What can hang from each mark:
C: U Y
E: A
Y: C U
A: E K Q
Q: E K
K: A E U
U: C Y

Each row was made from one small tree. The marks that hang from a mark follow it in brackets, in alphabetical order. Every link used is in the known rows. Write each row's tree.
Known rows:
U[C]: [28, 3, -3, 11, -12, 29, -26, 9, 12, -6, 6, -9, 25, -4, -10, 13, 0, 0, -8, -34]
U[C Y]: [39, 11, 13, 11, -10, 50, -29, 10, 22, -20, 3, -10, 29, -12, -17, 3, 18, -6, -24, -37]
E[A[K[U[Y[C]]]]]: [21, -2, -4, 12, -1, 41, -5, -6, 9, -26, -4, -5, 3, -2, 15, -6, -11, -1, 5, -21]
E[A]: [20, -31, -15, -2, -21, 0, -12, -3, -7, 0, 5, -13, 5, 1, 2, 21, -20, -4, 4, -24]
Y[C U]: [14, 21, 18, 25, -23, 22, -24, 12, 9, -3, 1, -7, 21, 6, 25, 17, -42, -6, -4, -7]
E[A[K[U[C[Y]]] Q]]: [19, 16, -34, 8, -17, 34, 6, -16, -12, -5, -10, -25, -19, -29, -24, -26, 6, 6, 6, -47]
A[E K[U] Q]: [-8, 53, -44, 27, 11, 0, 11, -5, 5, 11, -21, -25, -41, -31, -23, 10, 2, 5, 29, -26]
U[Y]: [30, 17, 12, 8, -7, 23, -22, 11, 15, -5, 6, -18, 18, -13, -11, 15, 3, -13, -19, -22]
E[A[K[U[C Y]] Q]]: [21, 1, -26, 12, 0, 42, 8, -18, 7, -24, -14, -11, -5, -37, -16, -25, 27, -1, 6, -42]
Q[K[E]]: [5, 4, -6, -1, 19, -1, -10, 27, -8, 17, -10, -22, 32, -2, 6, 27, -5, -3, 26, 14]
Q[E K[A U[Y]]]: [15, 13, 5, 2, 24, 13, 13, 8, 8, -3, -13, 0, 6, -1, 31, 11, 8, 0, 10, 44]
Q[E K[U[C]]]: [17, -2, -1, -10, 7, 18, -7, 13, 12, -4, -12, 4, 15, 4, -3, 14, 15, -1, 27, 14]
Q[E K]: [11, 13, -1, -4, 2, -8, -14, 19, 9, 23, -17, 0, 1, 4, -15, 25, 2, -11, 27, 26]
C[U]: [25, 28, -3, 13, -21, 8, -10, 8, 7, 1, 14, -34, 13, 8, -10, 29, -31, -12, -13, -5]
K[E]: [5, 10, -3, 2, 5, 10, -11, 5, -13, 7, 0, -18, 26, -3, 10, 29, -24, 5, 10, -14]
K[A[Q[E]] U]: [-4, 23, -24, 8, 20, -3, 28, -24, -10, 11, -14, 7, -31, -19, 27, 12, -20, 18, 13, 8]
K[A[Q[E]]]: [-1, 29, -23, 16, 11, -3, 13, -18, -3, 22, -19, 10, -33, -20, 9, 8, -16, 14, 9, 5]
A[Q[K[U]]]: [6, 8, -24, -3, 24, -13, 10, 20, 1, 16, -6, -25, 0, -28, -8, 17, 8, -6, 21, 4]
K[A[E] U[Y]]: [13, 21, -7, 23, 11, 27, 10, -3, 7, -14, -3, -18, -14, -8, 28, 14, -5, 13, -13, -9]
K[A E U]: [-1, 3, -12, 10, 24, 11, 19, -9, -24, -5, 6, -15, 26, -2, 66, 27, -33, 25, 9, 7]
Q[E K[U[Y[C]]]]: [17, 10, 18, -9, 19, 30, -8, 17, 22, -8, -16, 12, -1, 6, 7, 8, 1, -5, 12, 25]
Q[E K[U[C[Y]]]]: [26, 21, 7, -15, -8, 31, -11, 13, 2, 3, -10, -7, 4, 6, -17, 1, 9, -1, 11, 4]
Q[E[A] K[U[C Y]]]: [26, -36, 3, -20, -1, 36, -1, -1, 10, -25, -19, 5, 8, 0, -3, -7, 28, -5, 16, 6]
A[E K[U]]: [1, 41, -27, 24, -2, 6, -4, -1, 8, 1, -10, -26, -16, -5, -6, 23, -5, -1, 25, -17]

Which tree is each row?
[8, -6, -11, 13, 22, 37, 12, -10, -17, -18, 5, -5, 36, -1, 59, 14, -18, 31, 4, -10]	K[A E U[C]]
[-2, 5, -26, 15, 36, 33, 28, -16, -19, -8, -7, -6, 9, -27, 42, 1, -11, 34, 6, -18]	K[A[Q] E U[C]]
[10, -40, 6, -13, 24, 36, 6, 11, -8, -19, -11, -6, 20, 3, 33, 0, -11, 6, 17, 7]	Q[K[E[A] U[Y[C]]]]
[-2, 32, -17, 12, 15, 11, 2, -3, -13, -1, -6, -24, 30, -7, 24, 25, -16, 4, 30, -4]	A[K[E U]]
[21, -38, 2, -11, 2, 54, 1, -15, -10, -38, -1, -12, 32, -9, 23, -3, 2, 10, -3, -32]	K[E[A] U[C Y]]
[21, -17, -24, 10, -14, 26, -5, -11, 0, -24, -1, -13, 16, -4, 6, 2, 1, 3, 19, -31]	E[A[K[U[C]]]]
[-7, 21, -29, 20, 30, 5, 19, -9, -22, 19, -12, -10, -4, -27, 29, 10, -25, 24, 8, -6]	K[A[Q] E]
[6, 14, -26, 28, 15, -3, -1, 25, 4, 19, -13, -17, -16, 2, 12, 21, 0, 10, 17, 18]	Q[K[A[E]]]
[26, 5, 7, -5, 13, 13, -5, 28, 14, -9, 2, -26, 30, -11, 2, 18, 17, -18, -1, 10]	Q[K[U[Y]]]
[5, 7, -43, 17, -8, -6, 1, -11, -6, 15, -17, -17, -22, -29, -24, 0, -1, -5, 23, -25]	E[A[K Q]]
[11, -28, -14, -14, -10, -12, -7, 7, -2, 15, -21, 3, -9, 8, -9, 16, -3, -11, 35, 21]	Q[E[A] K]
[34, 19, 5, -3, -18, 40, -15, 4, -2, -12, 15, -26, 18, -3, -6, 4, -7, 4, -19, -39]	K[U[C[Y]]]
[7, 25, -15, 14, 12, 38, -4, -4, -4, -16, -6, -16, 37, -7, 16, 10, 0, 11, 25, -19]	A[K[E U[C]]]
[1, 2, -15, 14, 32, 1, 7, 21, -16, 17, -9, -14, 28, 0, 40, 21, -11, 13, 19, 30]	Q[K[A E]]
[16, -42, -12, -19, -4, 15, 1, -1, 1, -12, -16, 6, 5, 8, 3, 6, 11, 1, 32, 8]	Q[E[A] K[U[C]]]
[21, -46, -2, -16, 15, 44, 3, 8, -6, -28, -11, -15, 40, -6, 18, -3, 22, 4, 14, -6]	Q[K[E[A] U[C Y]]]
[-5, 52, -27, 9, 10, -3, 12, -17, 2, 13, -23, -5, -27, -25, -15, 9, -2, -1, 35, -2]	A[K[U] Q[E]]
[11, 19, 0, 29, 18, 47, 6, -1, 12, -18, -4, 0, -24, 1, 39, 4, -21, 24, -15, -11]	K[A[E] U[Y[C]]]
[3, -2, -21, -2, -13, -2, 5, -24, -5, -3, -16, -3, -12, 4, 7, 13, -15, -2, 39, 1]	Q[E[A[K[U]]]]
[10, 3, 0, 6, 40, 23, 19, 15, -10, -7, -5, -20, 36, -7, 53, 13, 3, 9, 6, 31]	Q[K[A E U[Y]]]
[1, 14, -38, 30, 19, 28, 21, -13, 0, -4, -12, -7, -35, -25, 13, -1, 1, 31, 3, -31]	K[A[E Q] U[C]]
[15, -28, -14, -7, 22, 24, 12, 12, 4, -7, -13, -5, -13, -23, 1, -12, 5, -1, 9, -6]	E[A[Q[K[U[Y[C]]]]]]
[14, 16, -19, 11, 24, 37, 5, 18, 22, -7, -24, -17, -21, -35, -34, -11, 46, -1, 6, -21]	A[E Q[K[U[C Y]]]]
[8, 9, 11, 16, 35, 51, 12, -5, -8, -22, 2, 1, 22, 0, 69, 5, -33, 29, -11, 2]	K[A E U[Y[C]]]
[2, -3, -7, -10, 27, 0, 5, 22, -13, 4, -3, -26, 35, -2, 24, 31, -9, 1, 30, 18]	Q[K[E U]]
